Each row comes from the steps of one walk. Every step used is in the known rows, and no mark comes twice. Write the walk behind each row, first mark first.
Known rows:
H -> U -> P -> L: [-11.5  -7.0  31.0 -24.9   5.6 -25.0  19.1  -0.5  19.2  -0.7   6.9 -23.0
   6.5   7.7  15.1  -6.9  23.8 -15.8  25.4  -6.0  -9.0]
H -> P -> W: [-10.4   5.9  28.6 -13.5  -7.0 -23.4 -11.9  -1.5   0.4 -13.0   3.2 -24.3
 -13.0  22.7  12.2  -8.3  20.7   2.2  55.9  -9.5 -16.0]
P -> U -> D: [-13.8  13.5   4.7  11.5   3.0  -7.1  -3.3   3.0  -5.2   8.5  15.2 -51.6
 -17.9  20.9   6.2 -27.0  -1.4 -31.2  46.0  25.3 -25.4]
L -> P: [  0.1   0.6  16.3 -21.3   7.8  -7.2   1.9  12.7  10.9  -0.5  -6.0 -20.6
  17.4  12.2  26.1 -13.3  -7.5 -16.9  35.5 -25.8  -9.3]
W -> P: [-12.6  -2.2  26.4 -11.0  10.5 -13.9  -7.7  26.8  -3.1   1.8  -8.8 -12.2
  -6.7  17.9   2.7  -8.1  -3.4   6.8  46.2 -21.9  -4.1]
L -> R -> P -> U -> D: [-29.6  18.7  18.2  -8.7   3.0  15.5 -16.1  31.5  -1.6  17.1  12.1 -43.5
  12.9  39.9   8.3 -13.8  -4.8 -24.9  39.7   1.6 -16.2]
U -> P -> W: [ -6.4   6.3  17.1   7.5   2.8 -19.6   0.7  11.8   3.6   3.7  -8.3 -24.3
 -29.7  25.7  -1.6 -16.2  -2.5  -4.8  37.5  -9.1 -19.4]
D -> P: [-21.4  12.9  19.0 -12.6  -1.8 -15.9 -16.8  11.6  -1.4  -7.3   6.8 -21.5
  -3.2  -3.9   5.1 -10.0   4.3  -2.3  45.6 -26.4 -14.5]
D -> P -> H: [-19.5  20.3   5.8  -0.4  13.4 -11.6 -19.3  12.5 -14.4   0.3  17.9 -24.5
   3.6   6.7  14.7 -10.9 -11.3 -20.2  47.4 -29.2 -27.0]
P -> U: [-10.3  -1.4   2.2   3.4   8.8 -14.5  -4.7   5.1   1.0   3.4   9.0 -39.6
  -8.2  17.9  18.0 -15.5   1.5 -19.2  53.5   9.4 -22.8]
R -> P -> W: [-15.9   2.6  17.3  -6.3   4.5   0.2  -3.2   8.4   7.0  -0.2  10.9 -19.7
  -9.2  33.0   5.0  -4.6   1.3  -2.7  47.1 -19.6 -26.0]
R -> L -> P -> U -> W: [-14.7   3.9   4.0 -14.5  -2.6 -19.9   7.5  20.7   3.2  -8.4   2.3 -28.5
   1.6  21.5  10.2 -18.5 -10.4 -21.3  10.5 -27.6 -22.9]
P -> W: [  2.6   7.9  13.2   5.8  13.6 -13.0 -18.3  -5.8   5.5   1.2   8.7 -29.6
 -14.2  22.3  -0.6  -5.7  -3.5 -10.7  49.1   8.5 -24.0]
W -> P -> L -> R: [-11.4  23.2  32.4 -20.3  14.2 -13.9 -26.1  17.2  -3.7   2.7  -6.3 -13.5
  26.5  40.0   4.1 -18.1  -1.2  -5.0  35.8 -16.7   0.4]
L -> P -> U: [ -0.8   5.2   3.6 -13.6   8.7 -13.2   1.5   7.5   6.4  -2.0  -2.3 -37.0
  12.6  21.7  26.9 -29.5  -7.7 -31.4  46.2 -20.0 -19.8]
U -> W -> P: [ -8.5  10.6  32.6  -7.0   8.0 -18.7   0.2  34.9  13.4  10.1 -13.2 -22.2
 -26.6   9.9   0.4 -19.9 -16.2   5.0  25.4 -16.8 -11.2]
U -> W: [ -6.1   6.5  26.8  -4.0   5.4 -12.9   2.8  23.4  21.6  13.1  -2.4 -27.2
 -23.0   0.7  10.4 -10.0 -10.8  -1.2  19.6   2.1 -17.4]
D -> P -> U -> W: [-20.1  26.5  11.6  -2.9  -3.8 -25.8 -12.1  14.3   2.4  -3.1   6.2 -44.5
 -21.6   0.7   2.1 -35.6  -5.4 -16.6  45.3 -20.8 -27.4]
L -> R -> P: [-25.6   5.1  27.8 -20.5   5.7  16.0 -16.9  35.7   6.0  15.3   3.9 -21.9
  24.2  30.7  14.7   6.8  -1.4  -6.9  35.6 -12.5  -8.3]
P -> H -> U: [ -5.8  -9.5   9.6  -5.0  29.2  -4.6   3.3   6.9   1.6  13.5  29.2 -30.1
  12.5   6.9  29.1   8.5  -5.0 -33.5  41.0   1.6 -25.8]
R -> L -> P -> W: [ -7.3   2.4   5.7 -15.9   0.6 -15.5  -5.4   8.0  -1.3 -14.0   5.7 -17.7
   6.8  27.1   1.8  -5.6  -8.0 -17.3  17.9 -29.0 -21.5]
L -> P -> U -> W: [  0.8  13.5   8.8 -11.9   7.1 -17.4   5.6  15.4  15.6   3.6  -5.7 -43.0
  -0.6  17.1  23.6 -39.2 -16.7 -30.9  34.3 -19.8 -22.7]
R -> P -> H -> U -> W: [-23.0  -2.7  17.6 -12.9  16.8   2.3  17.5  23.7  12.0  13.6  23.5 -25.7
   1.0  18.6  25.0  -1.0  -6.2 -20.4  31.6 -24.4 -30.0]

Which walk is each row?
[-15.5   2.3   7.8   9.6  14.1  -9.7   9.2  27.6  -7.3  14.5  -1.3 -17.8
 -12.3  24.6  22.5  -9.1 -12.8 -16.3  30.4 -16.7 -21.8]	U -> P -> H
[-23.7  11.5  17.1 -10.9  17.8  20.7 -19.8  37.0  -4.6  21.2  13.2 -23.9
  29.8  39.3  23.6   4.6 -14.1 -20.6  36.4 -14.7 -17.3]	L -> R -> P -> H
[  4.1   6.7  12.6 -19.3  24.4  -9.1  11.1  15.2  14.2  10.6  10.8 -34.9
  18.4   9.6  33.3 -18.1 -19.9 -42.1  27.1 -26.6 -24.2]	L -> P -> H -> U -> W
[-16.3  -3.5  -0.7 -16.2  -2.8 -17.4   3.9  15.1  -4.1 -12.4   5.1 -24.2
  11.2  24.8  12.6 -11.8  -4.2 -21.7  19.9 -28.0 -20.2]	R -> L -> P -> U
[-29.8   7.9   9.7  -1.5  -3.3   4.7   9.5  15.9  -1.9   6.1  15.7 -38.8
 -12.1  31.0   9.6 -21.1   3.4 -18.6  44.6  -6.0 -27.8]	R -> P -> U -> D
[-17.6   9.9  34.7 -27.9  -9.7 -27.3  -6.3  -7.2   2.7 -17.1   3.9 -10.2
  16.4  24.6  28.7 -11.3  33.3   3.4  38.8 -13.6  -6.3]	H -> P -> L
[-20.7  -1.7  19.8 -15.4 -11.0 -23.8  -0.9   7.4  -3.2 -11.0   3.3 -31.6
  -7.1  19.6  27.1 -16.6  24.5  -5.1  58.8  -8.6 -15.7]	H -> P -> U
[-23.6  34.5  10.7   9.8   5.7  -1.0 -15.1  10.5 -16.2   8.7  24.4 -38.5
 -10.5   9.4   0.9 -22.4 -13.7 -30.5  36.4  -3.8 -27.6]	U -> D -> P -> H
[-15.0  -6.7   9.4 -23.9  -2.2 -11.8   2.9  18.8   0.1 -12.0   2.6 -10.1
  16.3  17.4  11.6   1.7  -3.9 -11.1  10.7 -32.4 -12.3]	R -> L -> P
[  2.1  -0.9   8.6 -20.3  25.8  -6.1   7.5   8.4   7.1   5.8  13.6 -30.1
  28.8  12.4  36.9 -10.2 -13.1 -42.1  37.4 -26.5 -21.2]	L -> P -> H -> U
[-11.1   5.4  13.1   3.0  25.8  -9.0 -11.3  27.5 -16.3  10.0   2.1 -14.4
   0.1  29.0  13.2  -9.5 -19.5 -10.1  47.9 -24.7 -17.0]	W -> P -> H
[-23.4   6.5  22.5 -21.8   2.2  -3.8   2.6   2.1   9.3  -3.2  11.3  -6.9
  20.4  35.4  20.8  -7.8  15.3  -1.6  30.5 -23.9 -16.6]	R -> P -> L
[ -7.9  23.9  27.1 -18.9  12.0  -7.2 -28.1   0.4   7.0   5.6   8.1 -20.1
  40.5  36.0  18.6  -7.9   5.9 -16.8  26.6   8.3  -5.6]	P -> L -> R
[-19.4   6.9  24.8 -12.6 -12.1 -27.8   3.0  15.1   6.7  -6.4  -0.4 -38.0
 -20.9  14.9  21.9 -26.7  16.1  -4.8  46.2  -9.1 -19.0]	H -> P -> U -> W
[-26.2   9.6  16.9 -15.3   6.2  12.0 -17.1  32.3   1.7  13.5   7.2 -35.7
  19.2  38.0  15.3  -6.1  -2.0 -17.1  44.1  -7.9 -14.7]	L -> R -> P -> U
[-13.4   1.2  34.5 -28.7   7.5 -18.4   7.4   8.5  18.3   4.7   5.6 -28.2
  17.7  14.5  13.8  -6.3  20.0 -21.6  23.1  -2.3  -4.3]	H -> U -> P -> L -> R
[ -5.6 -10.7  25.7 -12.6   7.9 -22.2  13.6   4.4  16.9   1.1   6.6 -33.0
 -17.4   5.9   2.7  -5.2  13.7 -17.5  39.1  -2.8 -17.2]	H -> U -> P -> W
[ -7.2  17.6  22.3   3.4  19.8 -14.3  -2.3  36.7   3.5  16.9  -3.3 -25.2
 -20.8  18.2   7.8 -21.6 -28.8  -7.5  27.3 -20.0 -21.3]	U -> W -> P -> H
[-13.4   2.2  14.3  -2.9  11.0 -20.2  -6.9  21.2  -8.1   0.1  -5.0 -29.0
 -11.5  26.6   3.2 -24.3  -4.6  -6.9  57.5 -15.5 -13.3]	W -> P -> U
[-14.2  10.8  23.0  -7.9   0.5 -22.8   7.7   7.0   6.6  -0.3  -8.2 -11.0
  -0.7  27.4  14.7 -18.2  10.1  -4.3  21.2 -13.3  -9.2]	U -> P -> L
[-19.2  18.5  39.3 -32.3  -7.5 -17.9 -19.7   3.3   2.0  -9.6   2.8 -16.6
  31.5  33.3  26.7  -9.7  28.7  -2.6  37.2  -9.0  -1.5]	H -> P -> L -> R
[-18.8   6.4   0.2 -10.9  -5.6 -12.1   4.0  12.7  -8.3  -9.4  10.0 -31.4
   5.5  26.4   5.6 -19.5  -6.2 -29.8  16.2 -18.4 -21.2]	R -> L -> P -> U -> D
[-17.8  14.7  23.8 -13.1   9.2  12.5 -26.5  25.2   4.6  12.5   7.3 -28.3
  15.8  41.4   3.8  -1.0  -5.5 -11.6  41.9  -8.2 -16.5]	L -> R -> P -> W
[-16.9  18.3  15.4  -9.8  14.1 -17.7  -8.3  14.2   1.7   4.1  23.6 -36.4
  -2.7  -7.4  12.2 -15.5  -9.6 -28.0  38.6 -26.5 -28.6]	D -> P -> H -> U -> W
[-18.4  11.5  10.8 -11.2  16.2 -14.3 -11.4   8.6  -5.6  -0.3  26.9 -31.2
   7.7  -4.3  14.9  -7.6  -1.7 -27.7  48.0 -27.0 -25.5]	D -> P -> H -> U
[-14.0 -20.0  30.0 -20.7   3.4 -18.2  22.1  14.9  17.2   4.3   3.8 -27.1
  -9.3  -4.4  13.2   2.0  17.7 -12.1  30.7  -6.1  -8.5]	H -> U -> P
[ -7.3   9.4   9.2   5.1   6.7 -18.5   0.9  13.8  12.3   8.9   3.7 -47.3
 -24.4  13.3  12.8 -26.8  -8.8 -19.4  37.7   9.5 -27.9]	P -> U -> W
[-12.8   6.5  20.3  -2.6  24.6  -8.2  -0.3  21.8 -11.4  12.4  14.5 -29.5
  -2.0  19.6   6.3 -12.6 -12.5 -25.7  43.8 -11.9 -17.5]	W -> P -> H -> U -> D
